Each row was made from one walk, in order. Every step used is in the known rows, and no mark comes twice. Write each row's walk.
Known rows:
dalag > vakop > buzin > nilet: [ 1.82 -2.04  1.82  3.19 -1.83  1.98  0.77 -0.34  2.14  1.78  2.03  4.33
  0.56  0.32  0.85  3.74 -0.64 -0.04 -1.96 -0.46  2.06  0.92 -0.63  0.67
 -1.02]
dalag > tago > buzin > vakop > barobu > sirel: [ 4.07 -1.09 -4.50  6.51 -1.30  5.12  1.06 -2.54 -5.39  4.42  1.61  3.23
 -2.15  1.44  6.99  3.64  1.55  0.51 -1.88 -0.95 -0.83 -2.89 -3.17  1.78
 -2.83]
dalag > tago > buzin > nilet > barobu: [ 3.40 -5.59 -0.73  1.55  0.01  3.87 -0.58  0.41 -1.11  3.01 -0.87  4.29
 -0.31 -0.92  1.31  4.14 -0.44  1.20 -0.97 -0.56  0.83  0.83 -1.11  2.04
 -2.20]
nilet > dalag: [-2.87 -6.34  1.25 -0.98  0.14  1.39  0.93  0.64 -0.04  3.72  2.17  1.48
 -1.67 -2.58  2.18  2.48 -1.83 -1.46  3.87  0.39  4.04  3.25 -4.70 -0.07
 -3.60]
buzin > nilet: [-0.03 -4.99  2.35  0.14 -0.85  0.55 -0.66  0.25  1.15  1.83  1.35  3.02
 -1.22 -0.49  0.83  2.18  0.59 -0.24  3.13 -1.08  2.29  2.20 -1.66  1.25
 -2.14]
tago > dalag > sirel: [-0.09 -4.15  0.46  1.47 -1.98  2.96 -0.76 -2.43  1.53  4.56  1.28  1.21
 -3.05 -1.87  2.80  4.29  0.40  0.47  0.24 -0.15  1.66  2.77 -2.67  2.31
 -0.10]
nilet > barobu > tago: [-0.50 -6.20  0.73 -2.08  1.91  4.80  1.64 -0.16 -3.54  2.93  1.10 -0.73
 -1.33 -2.20  2.16  2.87 -1.54  0.17  2.37  3.00  0.33  3.77 -2.85 -0.13
 -4.24]
turem > buzin > sirel: [ 2.55 -3.42  1.47  1.13 -1.59  1.05  0.21  0.52 -1.16  2.13 -1.49  1.50
 -0.71  0.34  1.95  3.60  0.92 -1.79 -0.75 -1.62  0.65  2.35 -2.09  2.20
 -3.36]
turem > buzin: [ 0.65 -5.07  0.67 -0.48 -0.66  3.49  1.18 -0.81 -0.89  2.64 -0.01  1.66
  0.15  0.00  1.52  4.01 -0.76 -0.90  0.65 -1.23  2.20  3.07 -1.14 -0.12
 -3.10]
buzin > vakop > barobu > tago > dalag > sirel: [ 1.91 -2.16 -2.06  5.80 -4.54  4.37  0.92 -3.97 -2.77  5.88  3.39  1.13
 -2.15 -0.70  6.25  4.50 -0.29  4.19 -2.92  2.61 -2.26  0.72 -2.45  3.18
 -1.46]
vakop > barobu > sirel: [-1.65 -3.30 -0.79  2.24  0.26  2.90 -0.22 -2.66 -2.24  3.19  1.99  0.20
 -4.18  0.84  4.44  1.37  3.01 -1.37  3.59  0.64  1.94 -0.31 -5.00  1.01
 -3.61]
nilet > barobu: [-0.46 -5.89  1.40 -2.24  1.51  1.52 -0.47 -0.49 -1.12  2.74  0.54 -0.50
 -2.25 -2.15  2.20  2.14  0.34 -0.57  2.88  1.20  2.70  3.12 -2.85  0.47
 -3.40]
nilet > dalag > tago > buzin > vakop > barobu: [ 2.73 -3.75 -3.78  6.28 -2.66  2.94  1.51 -1.50 -3.19  5.59  2.31  4.11
 -0.31 -1.14  6.62  3.66 -2.27  1.97 -2.60 -0.13  0.94 -0.80 -3.70  1.41
 -2.92]
tago > buzin > nilet > barobu: [ 1.12 -6.09  1.60  0.61  0.73  1.12 -1.66  1.52 -0.16  2.76 -0.35  3.14
 -1.92 -1.71  1.97  2.54  0.98  0.34  0.35  0.43  2.09  0.58 -2.00  2.79
 -2.19]
vakop > barobu > tago: [-0.66 -5.30 -0.61  2.37  0.05  4.33  1.71 -2.96 -2.33  3.36  2.44  0.02
 -1.57 -0.73  4.27  1.40 -1.29  0.73  1.76  2.22 -0.06  2.15 -3.39 -0.03
 -3.19]
turem > dalag > tago > buzin > vakop > barobu: [ 4.48 -1.53 -4.56  6.42 -3.80  3.13  2.42 -4.37 -3.15  6.15  1.34  1.89
  0.31 -0.93  7.58  5.12 -1.76  2.85 -4.97 -0.52 -1.27 -1.76 -2.20  0.11
 -1.34]
barobu > sirel: [-1.37 -3.63  0.46 -0.71  1.48  3.71  0.36 -0.32 -2.30  2.50  1.33  0.57
 -3.49  0.21  2.57  2.43  1.87 -2.81  4.48 -0.46  2.08  1.14 -4.01  0.18
 -3.54]
buzin > nilet > barobu > tago > dalag: [-0.38 -6.20  0.74 -0.45 -1.64  4.28 -0.05  0.59 -1.91  2.90  1.17  2.58
 -1.61 -1.98  1.86  3.47 -0.25  3.64  1.09  2.93 -1.60  2.81 -2.80  2.49
 -2.13]
buzin > vakop: [ 1.70 -3.27  0.67  0.69 -1.14  0.32  0.53 -0.72 -2.34  2.56  2.50  1.17
 -0.99 -0.90  4.24  2.52 -0.17 -0.19  1.64 -1.07  1.38  1.70 -1.38  0.35
 -2.52]
dalag > vakop > barobu: [-0.02 -3.81 -0.73  2.64 -1.14  1.42  0.40 -3.87  0.09  3.19  2.40  1.82
 -0.67 -1.44  3.69  2.97 -0.49 -0.26 -0.48  0.06  1.01  2.21 -1.89  0.84
 -1.75]
turem > barobu > tago > dalag: [-2.06 -7.44 -1.42  0.20 -1.34  4.77  2.18 -4.22 -2.96  4.67  2.33  2.97
 -1.94 -0.38  4.92  3.70 -1.80  1.26 -1.41  1.69 -2.49  4.46 -3.59  0.38
 -0.19]

Which walk is each row?
[-0.10 -4.09 -1.69  3.61 -3.20  1.71 -0.30 -4.30  0.38  3.66  2.35  2.72
 -1.69 -2.22  5.08  3.08 -0.30  2.02 -1.82  0.11 -0.43  1.92 -2.67  2.05
  0.18]
tago > dalag > vakop > barobu
[ 1.57 -5.68 -2.02  2.60 -0.19  3.75  2.86 -2.28 -5.58  5.13  2.50  3.78
 -0.61  0.35  7.00  4.12 -2.42  0.12 -4.15  1.02 -2.54  1.42 -1.99  0.76
 -1.44]
turem > barobu > tago > buzin > vakop
[ 2.95 -4.18 -2.45  3.35 -1.53  3.58  2.26  0.84 -3.37  4.83  1.77  4.59
  0.36 -1.87  4.90  4.81 -3.46  0.44 -1.72 -1.26  1.20  0.60 -2.90  0.68
 -2.79]
nilet > dalag > tago > buzin > vakop
[ 5.04 -2.82 -3.66  6.61 -1.98  3.01  1.05 -3.18 -3.17  4.28  1.49  3.39
 -0.28 -0.04  6.95  2.89 -0.88  1.77 -3.21 -1.31 -0.61 -1.25 -1.56  1.30
 -1.49]
dalag > tago > buzin > vakop > barobu
[-0.77 -5.50 -1.32  3.27 -1.93  4.72  1.29 -3.42 -1.95  3.86  2.34  1.12
 -2.50 -1.69  5.60  1.64 -0.95  2.86  0.35  2.25 -1.66  1.73 -4.13  1.31
 -1.17]
vakop > barobu > tago > dalag
[ 0.59 -6.16 -1.79  2.09  0.35  4.98  2.12  0.45 -1.24  4.54  0.52  4.02
 -0.48 -2.46  3.03  4.09 -3.67 -0.92  0.02 -1.18  2.45  1.92 -3.81  0.09
 -2.52]
nilet > dalag > tago > buzin
[-0.41 -2.81 -0.48 -0.64 -1.63  2.09  2.30 -2.52  0.04  4.24  1.55  0.76
  0.68 -2.91  2.50  6.18 -2.68 -0.53 -1.16 -0.16  0.69  3.12 -1.65 -1.24
 -1.51]
turem > dalag > vakop
[ 1.12 -5.07 -0.74  0.99 -3.62  5.03  1.81  0.81 -0.77  3.67  0.34  5.84
  2.66  0.51 -0.86  6.68 -2.45  1.28 -0.09 -1.32  2.16  3.25 -1.68  0.57
 -4.62]
turem > buzin > nilet > dalag > tago
[ 3.32 -4.93 -0.77  3.27 -0.57  3.95  0.51 -0.04 -0.14  2.76 -0.31  5.44
  0.13 -0.36  1.53  3.65 -1.23  0.23 -0.73 -2.63  0.63  0.79 -0.72  1.37
 -0.97]
dalag > tago > buzin > nilet
[-1.76 -7.01 -1.35  1.99 -1.01  4.17  2.67 -0.36 -2.12  5.59  2.74  7.64
  1.30 -0.90  2.53  6.84 -4.37 -0.08 -4.51  1.89 -1.28  3.54 -2.87  1.98
 -1.93]
turem > barobu > tago > buzin > nilet > dalag > vakop
[ 0.74 -6.69 -0.19 -0.09  2.88  5.47  1.44  0.95 -3.61  3.54  0.13  0.65
 -1.79 -2.77  3.66  2.86 -2.08 -0.07 -0.03  2.56  0.05  2.00 -3.05  0.75
 -3.10]
nilet > barobu > tago > buzin
[ 5.15 -3.28 -2.39  3.70 -0.98  3.82  1.77 -0.88 -3.49  3.56  0.83  3.85
  0.24 -0.75  5.03  4.15 -1.88  0.28 -2.28 -2.41 -0.22  0.19 -0.69  0.43
 -1.41]
dalag > tago > buzin > vakop
[-0.75 -4.90 -0.69  5.12 -2.25  0.66 -0.38  0.04  1.17  4.64  2.30  5.85
 -0.25 -2.09  3.31  3.92 -1.59  0.96 -2.31  0.55  2.02  0.06 -3.48  3.28
 -2.06]
tago > buzin > nilet > dalag > vakop > barobu
[ 1.14 -4.56 -2.23  4.79  0.34  5.44  2.25 -2.31 -2.47  3.98  1.94  2.87
 -0.08 -1.92  5.13  3.57 -3.03  0.25 -3.48  1.51 -1.62  1.02 -2.02  1.21
 -1.60]
dalag > vakop > barobu > tago > buzin
[-0.07 -4.07 -1.45  2.71 -0.47  4.81  2.36 -3.48 -2.36  3.40  2.93  1.51
  0.20 -1.38  3.67  3.51 -2.48  0.65 -1.01  2.01 -1.22  2.92 -1.97  0.14
 -2.71]
dalag > vakop > barobu > tago
[ 1.08 -2.67  0.03  3.30 -2.38  3.37  1.33 -1.84  1.30  2.86  1.84  3.15
 -0.97 -1.54  3.97  3.64 -1.42  0.88 -3.25 -0.08  0.73  1.47 -2.22  0.62
  0.88]
tago > dalag > vakop > buzin
[ 3.24 -1.22  0.05  5.05 -2.57  4.46  2.48 -0.31 -1.34  2.53  1.15  2.93
 -1.01 -1.16  4.31  3.89 -1.84  0.99 -4.96  1.59 -3.30  1.31 -3.12  2.23
 -0.21]
barobu > tago > dalag > vakop > buzin > sirel
[ 0.36  0.43  0.12  1.23 -1.98  4.03  1.25 -0.37 -1.00  4.04  1.08  1.51
 -0.78  0.38  1.32  7.02  1.39  0.82 -2.62  2.77  1.23 -0.94 -3.36  0.54
 -3.42]
turem > dalag > vakop > buzin > nilet > barobu > sirel
[ 2.55 -2.04  2.44  3.71 -0.55  0.10  0.32  0.20  0.68  1.71  0.00  0.72
 -2.71  0.23  3.68  0.87  1.13 -1.75 -0.55 -0.40  1.89  0.20 -3.68  1.45
 -1.88]
vakop > buzin > sirel
[ 0.00 -5.90  1.64 -1.42  0.41  3.90  0.45  0.87 -2.29  2.44  1.12  1.47
 -0.60 -1.12  0.53  3.14 -0.60  1.38  2.38  2.93  0.11  3.06 -2.17  1.24
 -4.22]
buzin > nilet > barobu > tago
[-0.27 -7.33 -0.37  2.08  0.02  3.96  1.62 -1.45 -2.25  4.40  1.42  5.39
 -0.76  0.85  3.33  3.88 -1.51 -0.16 -2.54  0.96 -1.61  2.08 -2.18  1.67
 -0.93]
turem > barobu > tago > buzin > nilet
[-0.77 -5.17  0.53  2.99 -0.61  5.39  1.35  2.21  0.15  5.75  1.56  4.19
 -0.74 -1.75  0.87  5.60 -2.83  0.16 -0.63  2.11  1.76  1.46 -3.21  2.89
 -3.18]
barobu > tago > buzin > nilet > dalag > sirel
[ 1.83 -2.93  1.26  1.73 -0.64  5.32  1.96  0.56 -1.26  2.33  1.78  3.11
  1.15 -0.36  0.67  4.79 -1.78  1.70 -2.71  3.49 -0.13  1.94 -1.18  0.68
 -3.10]
dalag > vakop > buzin > nilet > barobu > tago
[-1.13 -5.40 -2.45  4.47 -0.18  5.19  2.90 -0.58 -2.31  5.42  2.85  3.63
  0.04 -3.07  5.03  4.30 -4.53  0.30 -2.69  2.64 -0.06  1.53 -4.10  1.20
 -2.97]
nilet > dalag > vakop > barobu > tago > buzin
[ 0.36 -4.67  0.85  0.47 -2.28  5.15 -0.52 -0.35 -0.55  4.64  1.00  2.16
 -1.96 -1.55  0.74  5.52  0.21  3.53 -0.38  3.39 -1.04  3.00 -2.19  3.89
 -2.11]
buzin > nilet > barobu > tago > dalag > sirel
